Each row was made from one walk, in order. Every step used is in the known rows, and no mark comes twice. Write each row's walk.
In the rows, zero is written as 128.
Known rows:
s > p > a: [134  94  76 153 102 143  94 135 150  95 186  81 114 130  94  99 154 123
  97 134 163  99 146  86 152 147 100  49 136]
f > j > s: [128 119 155 105 157  92 121 115 152 132 145 138  92 159 145  77 130  84
  98  96 126  62  95 187 122 108 151 150 121]
c > s > p: [151  95 100  94  95 159  60 169 142 117 181  87 105 114 111 121 147 105
 118 168 166  85 140 101 158 188  80 112 141]
t > j: [150 140 146 141 112 112 163 125 121 172 141 111 118 130 117 142  98 132
 136 130 123 134 133 132  92  71 127 114 141]
s > c > r > p > t > j > n: [ 68 108 129  74 140  97 116 177 173 132 195  88 127 133  85 147 155 122
 115 122 164  97 121 149 121  94 130 108 106]
s > p > t > j > n: [ 84 117 138 111 142  91 124 145 156 136 196  95 120 137  90 144 157 129
  99 110 170 104 118 160 126  89 121 114 107]
c > s > p > t > j > a: [118 108 136 138 100 105 111 171 131  88 184  86  84 145 110 110 151 110
  78 122 161  88 137 143 136  83 133  95 123]
r > j: [157 123 101 114 120 128 131 132 132 143 123 122 191 148 111 152 142 184
 155 115 115 146 133 146 137  90 153 132 116]
c > s > p > t > j > n: [ 83 115 146 106 132  98 107 165 159 138 199 102 115 140  87 144 161 109
 101 112 187  90 118 153 130  89 113 111 108]
m > j > s: [114 118 146  95 164 102 124 129 165 140 137 150  89 145 116  80 172  95
 127  92 140  81 106 183 138  93 155 159 114]
c > s: [122 120 147 115  98 155  79 178 137 139 139 151 114 139 119 119 139  68
 142 135 172  87 130 111 141 127 104 119 134]
s > c > r > p > b: [100 117  81  68 122 150 135 214 185 129 154 132 159 133 141 164 113 140
 109 145 120  89 177 101 126 126 120  97 171]
c > s > p > t: [118 120 101 152 115 155  72 161 112  99 226  98 101 123  89 122 175 115
 116 136 159  74 143  74 159 160  87  84 117]
b > j > s > p > a: [130  93  93 124 113 134  93 130 163  92 193  82  98 140 104  69 161 100
  96 127 164  75 136 117 154 131 111  67 131]
j > n: [ 73 110 145  86 151  94 114 145 174 121 141 127 136 140 116 137 155 119
 100 107 169 116 105 180 138 113 136 144 106]
s > p > f > j > a: [120  89 109 126 109 102 113 175 153  82 167  96  99 132 149 114 127  96
  39 121 152  81 119 144 113 121 154 110 145]
r > j > n: [ 94 106 124  76 148  96 115 146 173 134 138 123 180 153 104 153 166 158
 120  98 160 128 110 192 146  84 153 147  97]
p > m > c > r > j > n: [ 71  87 118  59 136 103 100 166 190 138 152 115 155 168  80 131 174 134
 135 120 163 103 119 201 171  63 168 143  74]
c > r > j: [134  94 107  75  99 142  99 155 131 127 121 127 177 148 108 136 148 159
 182 119 115 131 135 146 157  85 167 130 106]
c > r > p: [106  84  91  23 128 169 113 199 156 106 122 120 157 124 103 135 124 136
 136 150 107 125 115 123 135 154 121 131 142]
p > t > j: [133 152 139 173 118 113 158 128 102 157 183 109 112 136  98 142 123 134
 133 117 125 118 139 105  98  64 122  90 126]
m > p > n: [ 59  98  80 158 149 135  83 151 181 121 158 102 134 125  95 103 132  77
 109 144 130 112 120 127 106 115 137 113 117]
t > j > n: [ 89 119 156  97 141  82 139 144 167 151 150 114 130 142 108 147 137 121
 105 108 166 119 111 182 113  71 135 135 114]
s > p > m: [135 115  84 146 111 139 134 115 119 118 191  81  81 136 100 110 108 125
  97 162 146  87 147 120 156 113 115  80  91]
m > p > t: [ 82 121 112 189 161 148 126 155 125 107 186 112 105 129  72 119 164 104
 107 116 114 105 125 113 143 118 127 107 111]
s > p: [156  98  84 103 116 141  93 135 135 109 173  72 113 107 119 128 141 146
 108 163 135 113 139 110 149 186  95 118 137]
b > j: [149 126 133 102 118 126 130 125 153 132 151  90 133 129 149 112 124 105
 145 134 129 130 129 145 105 102 143 153 151]
b > j > s > c > r: [100  87 136  40  97 133  60 164 161 101 165  88  84 116 135  77 152  74
 172 159 135  64 142 134 151 147 156 120 106]
r > j > s > c: [137 127 104  80 129 108  96 139 161 137 178  76 120 119 125 104 161 135
 141 156 132  73 147 135 138 157 141 107 101]

Write each row's walk:
[124 126 108  97 128 103  99 151 165 138 197  83  90 106 145 100 137  88
 108 157 140  46 139 113 105 170 134  98 122]
p > f > j > s > c
[ 74 101  89  30 117 178 124 224 140 123 153 159 127  91 123 136 121  86
 103 163 136  70 125  77 109 163 112  83 137]
j > s > c > r > p > f
[112 122 149 101 149 107 131 139 144 137 151 163  91 144 149  87 126  66
  81 102 137  50  96 160 109 110 145 130 125]
p > f > j > s
[ 79 102 129  96 160  86 116 154 200 141 152 118 137 135  98 142 184 118
 116  90 176 118 104 184 129  88 155 160 115]
m > j > n
[128 118  96  60 113 141 133 187 196 131 174  87 156 129 158 137 116 115
 131 151 123 101 167 121 103 105 137 127 182]
s > c > r > p > b > j
[115  86 106 133 111 106 107 174 168  88 170  88  77 148 104  97 165  96
  80 117 177  83 133 165 153  78 162 116 112]
c > s > p > m > j > a
[108 123 107 136 144 134  93 133 109  90 218 100  90 128  96 101 178 129
 103 123 139  69 130 106 162 154 104  94 102]
j > s > p > t
[103  84  85   4 132 158  96 203 173 105 147  95 136 116 106 117 137 126
 136 167 114  91 122 124 135 176 121 122 132]
j > s > c > r > p
[101  99  61 127 122 130  52 135 162 108 193  77 134 115 120 112 134 117
 113 159 152 101 139  94 113 157 110  93 119]
s > p > n
[ 93  87 132  48 101 133  59 166 153  99 158 100  82 117 127  82 153  80
 167 158 136  62 143 129 160 155 148 111  96]
j > s > c > r
[ 77  97  83  33 121 174 123 229 153 133 157 154 126  90 113 139 133  85
 110 154 142  71 126  78 104 151 120  90 142]
m > j > s > c > r > p > f
[121 111 130 142 111  97 129 155 127  83 179  77  88 142 113 114 147 130
  71 119 146 102 138 150 131  85 142  97 122]
s > p > t > j > a
[116 105  74 123 126 153 130 164 164 106 153 111 154 142  86 114 139 133
  97 122 143 117 129  95 128 126 108  59 147]
r > p > a
[147 107  89 135 113 129 120 158 142 142 184 107 119 112 144 142 101  94
  77 134 137  81 118  90  82 146 124 103 160]
s > p > f > j
[101 122 159  77 146 117 134 147 129 131 161 141  87 152 104  87 144  99
 121 111 126  66 110 163 132  81 133 117 106]
c > r > p > t > j > s
[141  98 108  75 136 131  90 129 142 106 171  93  88 120 124  92 155 123
  98 149 139  80 125 148 163 180 103 128 120]
j > s > p
[102 124 157  86 159 115 142 144 181 133 147 142  95 156 149  76 139  69
 101 113 127  68 126 196 132  82 148 157 142]
m > p > b > j > s
[111 119 100 141 148 130  93 138 125 100 224  96  88 126  88 104 192 127
 108 115 143  68 131 108 158 143 113 103 108]
m > j > s > p > t
[127 125 107  94 140 100  97 145 179 139 186  73  89 105 120  94 172 109
 138 151 142  66 144 130 124 159 143 117 115]
m > j > s > c
[127 111  74 105 142 126 117 145 183 173 187  74  98 165  68  89 161 130
 114 190 134  78 150 163 171 103 137 131  92]
r > j > s > p > m > c
[125 114  70 125 137 131 118 145 179 169 188  65  90 152  71  99 148 123
 111 201 135  88 156 139 161 118 127 125 105]
s > p > m > c
[136 139 126 114 117 124 149 148 173 142 159 115 145 144 169 133 112 111
 124 124 133 114 163 137 104  76 142 136 176]
p > b > j
[125 120  93  73 136 111 106 169 174 138 196  76 105 104 137 107 134  98
 101 162 135  49 133 111 100 179 127  99 130]
r > p > f > j > s > c
